Each row comes from the steps of one path. Every step used is in the known rows, and no mark comes twice. Write the path behind each row, first mark first.
Known rows
faku/kimepud/musak/dinizi/pipun/mikeb: [-1.73 -0.14  0.82  0.91 -5.35 -2.41  2.56 -0.36  2.77  0.07  0.02  5.30
  2.09  2.85  2.53  2.53 -0.73 -3.16 -0.12 -3.03 -3.26  1.62]
mikeb/musak: [-1.15  1.12 -2.43 -2.57 -0.35  0.27 -1.46 -0.74  1.59  0.44 -1.00  1.94
 -1.10 -1.07 -0.56  0.38 -0.61  1.37  0.06  1.20 -0.96 -0.31]
faku/dinizi/pipun: [-2.15 -0.10  1.52  2.03 -1.93 -4.16  1.30 -3.78 -0.19  1.96 -0.65  0.51
  0.29  1.17 -0.50  2.94 -0.73  1.24  0.14 -1.47 -4.23 -1.06]
dinizi/pipun/mikeb/musak: [-4.22  1.01 -2.91 -3.86 -2.50  1.37 -0.07 -1.25  1.39  1.10  0.20  3.01
  1.87  1.49 -0.35  1.71 -0.47  0.33 -1.15 -2.21 -6.09 -3.03]
pipun/mikeb: [-0.51  0.41 -0.21 -2.41 -1.45  1.33 -0.25  1.25  0.88 -0.08  1.97  0.56
  1.76  1.62  0.29 -0.10  0.32  0.10  0.12 -2.22 -1.32 -1.30]
zovu/mikeb: [-1.39 -1.53 -0.16 -1.01  1.01  0.55  1.68 -1.10 -0.73 -1.15  0.59 -1.00
  1.19 -0.56 -2.23 -1.63 -1.11  1.05 -1.23  1.91 -0.91 -2.14]
faku/kimepud/zovu/dinizi/pipun/mikeb/musak: [-1.48  0.08  0.00 -0.32 -2.25  0.04  2.75 -1.17  0.45  1.40 -3.78  4.42
 -0.24  0.70 -3.30 -1.94 -3.69  1.04 -0.88  0.67 -4.67  2.12]
faku/kimepud: [ 0.81  0.11  2.34  2.03 -1.21 -2.26 -0.34  1.06  1.75  0.30 -0.48  1.33
  1.04  0.99  0.68  2.64  0.55  2.02  1.38  0.28  2.94  1.26]
musak/mikeb: [-1.03 -0.92 -0.58  0.62 -1.57 -2.91  1.84 -0.76  1.24 -1.09  0.00  1.29
  0.39 -1.13  2.56  1.97  0.15 -0.31 -1.05 -0.33 -1.07 -2.03]
pipun/mikeb/musak/dinizi/bopo: [-2.62  0.80 -3.67 -4.02 -4.13  1.50  1.12 -0.61  2.31  0.51  0.17  5.12
  1.53 -0.20  3.45  1.69 -0.92 -2.64  1.10 -3.51 -4.23 -2.72]
musak/dinizi: [ 0.34 -0.22  0.12  0.10 -3.02 -0.42  2.09 -2.07  1.75  0.13 -0.18  2.00
 -1.84 -1.01  1.62  1.08 -0.25 -3.37  0.48 -0.52 -0.27 -0.01]
faku/kimepud/zovu: [ 1.21 -0.14  3.42  2.97  0.46 -2.42  0.97  1.34  0.27 -0.54 -3.03  1.10
 -0.37 -0.17 -0.95 -0.04 -1.72  2.16 -0.11  0.52  3.05  4.71]
kimepud/faku/dinizi/mikeb/pipun: [-3.23 -0.31  0.65 -0.17 -2.55 -6.35 -1.33 -2.17  0.41 -1.07  0.64  3.66
  0.34 -0.80 -1.39  2.38 -0.94  1.80  0.78 -3.56 -4.50 -2.17]
musak/mikeb/pipun: [-1.99  0.42 -1.10 -0.98 -2.36 -3.75  1.40 -1.82  4.88 -0.16  0.23  3.38
  1.09 -0.33  1.29  3.44 -0.76 -0.09 -1.51 -0.65 -2.54 -4.41]
zovu/dinizi/mikeb/bopo: [-0.70 -1.21 -2.52 -1.18 -1.72  0.76  2.39 -2.40 -1.54  1.79  0.62  1.88
 -0.27  0.25 -1.13 -0.76 -0.98 -1.99  0.68 -0.45 -5.30 -3.08]
zovu/mikeb/musak: [-2.49 -0.67 -2.49 -3.58  0.61  0.93  0.03 -1.83  1.02 -0.74 -0.32  0.99
  0.18 -1.58 -2.90 -1.36 -1.80  2.33 -1.17  2.92 -1.76 -2.36]
pipun/mikeb/musak: [-1.71  1.55 -2.74 -4.96 -1.77  1.73 -1.48  0.62  2.50  0.39  0.92  2.33
  0.80  0.41 -0.23  0.11 -0.26  1.36  0.20 -0.97 -2.19 -1.64]
faku/kimepud/zovu/dinizi/mikeb: [ 1.04 -0.98  1.89  2.83 -0.28 -2.75  3.24 -0.32 -2.40 -0.09 -2.95  1.85
 -0.68 -1.02 -2.51 -2.60 -3.03  0.58  0.00  0.74 -0.62  3.37]
faku/dinizi/mikeb: [-1.43  0.19  0.72  0.17 -1.64 -5.36  0.36 -2.23 -0.70  0.75  1.19  0.36
  0.32 -0.11 -0.17  2.50 -0.26  2.16  1.10 -2.42 -2.40 -1.40]
zovu/dinizi/pipun/mikeb: [-1.52 -0.80 -1.02 -0.69 -2.43  2.25  3.21 -1.99 -1.38  1.53  0.28  1.37
  1.32  1.94 -1.61 -2.35 -1.24 -2.35 -0.67 -1.12 -6.87 -2.19]
musak/dinizi/mikeb: [-1.57 -0.25 -0.99 -0.80 -3.48 -1.98  2.79 -2.44  0.13 -0.44  0.79  2.62
 -0.67 -1.29  2.03  2.05  0.01 -3.56  0.34 -2.80 -2.40 -1.94]
dinizi/mikeb: [-1.80 -0.04 -1.07 -0.93 -0.40 -1.53  0.42 -0.24 -1.61 -0.50  0.92  0.38
  1.26 -0.29  0.39  0.94  0.19 -0.28  0.03 -2.38 -2.11 -2.00]
kimepud/dinizi/mikeb/bopo: [-1.38 -0.21 -1.55 -0.96 -0.37 -1.02  0.27 -1.07 -0.52 -0.28  0.33  2.73
 -0.24  0.60  0.63 -1.68 -1.42 -2.29 -0.58 -2.49 -4.32 -1.78]

Write each row's path
[-2.88 -2.30  2.14  3.46 -2.07 -4.54  0.05 -2.61 -2.73 -0.67 -1.42  1.73
 -0.44 -0.11 -0.39  1.04 -0.61  0.68  0.11 -2.00 -4.79  0.82] -> kimepud/faku/dinizi/pipun
[-3.32  0.30 -2.42 -1.58 -4.22 -0.47  2.21 -4.63  2.36  1.25 -2.13  4.47
 -1.73 -1.23  0.92  2.88 -1.00 -3.14 -0.60 -0.73 -5.07 -1.83] -> mikeb/musak/dinizi/pipun
[-1.46  1.19 -0.29 -0.41 -4.20 -5.67  1.34 -1.08  5.08 -0.13  0.13  6.70
  1.05  0.63  1.21  3.73 -1.61 -2.31  0.43 -2.58 -1.67 -0.01] -> faku/kimepud/musak/dinizi/mikeb/pipun
[-0.45 -1.78  2.30  2.51 -1.54 -4.16 -1.42 -0.87 -1.60 -1.41 -0.54  1.22
 -1.38 -1.24 -0.54 -0.36 -0.22  1.87  1.20 -0.79 -0.81  2.32] -> kimepud/faku/dinizi
[-2.35  1.02 -1.50 -2.51 -4.21 -2.67  2.34 -3.37  3.83  0.45  1.12  4.59
 -0.02 -0.54  0.71  3.55 -1.00 -3.44 -0.01 -3.44 -4.08 -4.39] -> musak/dinizi/mikeb/pipun
[-1.37 -2.02 -0.07 -0.92  1.52  1.30  2.84 -1.36 -0.91 -0.62 -1.37 -0.09
 -0.33 -0.69 -3.46 -2.19 -3.14  0.89 -2.33  1.44 -2.54 -0.26] -> kimepud/zovu/mikeb/bopo
[-1.45  1.20 -2.69 -4.92 -4.94  1.21  0.63 -1.49  4.17  0.52  0.81  4.52
 -1.15 -0.59  1.20  1.47 -0.37 -1.97  0.55 -1.45 -2.51 -1.56] -> pipun/mikeb/musak/dinizi
[-1.79 -0.46 -1.95 -1.86 -4.58 -1.13  2.75 -3.11  1.29  1.08  1.45  3.58
 -0.53 -0.38  2.45  4.00  0.24 -3.82  0.85 -3.23 -4.11 -3.62] -> musak/dinizi/mikeb/bopo
[-3.01  0.02 -0.39 -1.40 -2.23  1.04  1.37 -0.55 -0.20  0.72  1.10  1.07
  2.83  2.58  0.36  1.32  0.03 -0.89 -1.09 -3.38 -5.13 -2.58] -> dinizi/pipun/mikeb
[-2.27  0.00 -0.16 -0.49 -1.13  0.62  1.19 -0.44 -0.20 -0.72 -0.04  2.34
  1.22  2.23  0.06 -3.18 -1.71 -2.72 -1.98 -3.12 -5.56 -0.89] -> kimepud/dinizi/pipun/mikeb
[-2.13  1.14 -3.12 -2.55  0.26 -1.70 -1.18 -1.07 -0.01 -1.35 -1.37  3.53
 -1.39 -1.67 -0.48 -3.26 -2.30 -0.67 -1.19 -0.70 -3.48 -0.58] -> kimepud/dinizi/mikeb/musak
[-2.69  1.40 -1.80 -2.48 -2.03 -5.20 -1.34 -2.92  0.95  1.15  0.14  2.33
 -0.66 -1.38 -0.74  2.96 -0.90  3.44  1.17 -1.22 -3.26 -1.79] -> faku/dinizi/mikeb/musak
[-1.53 -2.15  1.23  3.44 -0.82 -3.86 -0.82  0.17 -3.72 -1.38 -1.16  1.80
  1.24 -0.70  1.55  0.06 -0.76  1.13  1.52 -2.82 -2.40  1.21] -> kimepud/faku/dinizi/bopo
[-4.72 -1.34 -2.61 -2.45 -3.18  0.19  3.71 -5.85  1.63  0.02 -1.39  3.49
 -0.52 -1.63 -1.21  1.19 -2.17 -2.13 -1.88  1.19 -6.07 -3.84] -> zovu/mikeb/musak/dinizi/pipun
[-2.88  0.90 -3.33 -3.54 -0.90 -1.32 -1.04 -1.13  0.13  0.04 -0.08  2.27
  0.13 -1.35 -0.28  1.26 -0.52  1.19 -0.15 -1.02 -2.94 -2.30] -> dinizi/mikeb/musak
[-2.75  0.27  1.29 -0.38 -3.46 -2.70  1.20 -2.36  0.67  1.78  1.40  1.10
  1.99  2.75 -0.24  2.89 -0.46  1.36  0.16 -3.57 -5.52 -2.08] -> faku/dinizi/pipun/mikeb
[-2.16 -1.82  1.17  1.55 -1.87 -5.74 -0.82 -1.13 -3.28 -1.87  0.43  1.61
 -0.18 -1.54 -0.06  0.58 -0.06  1.59  1.18 -3.14 -3.00  0.30] -> kimepud/faku/dinizi/mikeb
[-3.81 -1.84  0.70  0.09 -4.65 -2.05  0.04 -2.06 -0.68  0.70  1.23  3.46
  1.39  2.45  0.35  2.76 -0.02  0.58  0.79 -4.70 -7.64 -2.02] -> kimepud/faku/dinizi/pipun/mikeb/bopo
[ 0.51 -0.21 -1.19  0.26 -1.99 -1.24  1.51 -0.75  1.23 -0.88 -0.76  2.83
 -1.75 -0.72  1.49 -1.23 -1.47 -4.19 -0.70  0.03 -1.00  3.14] -> kimepud/musak/dinizi
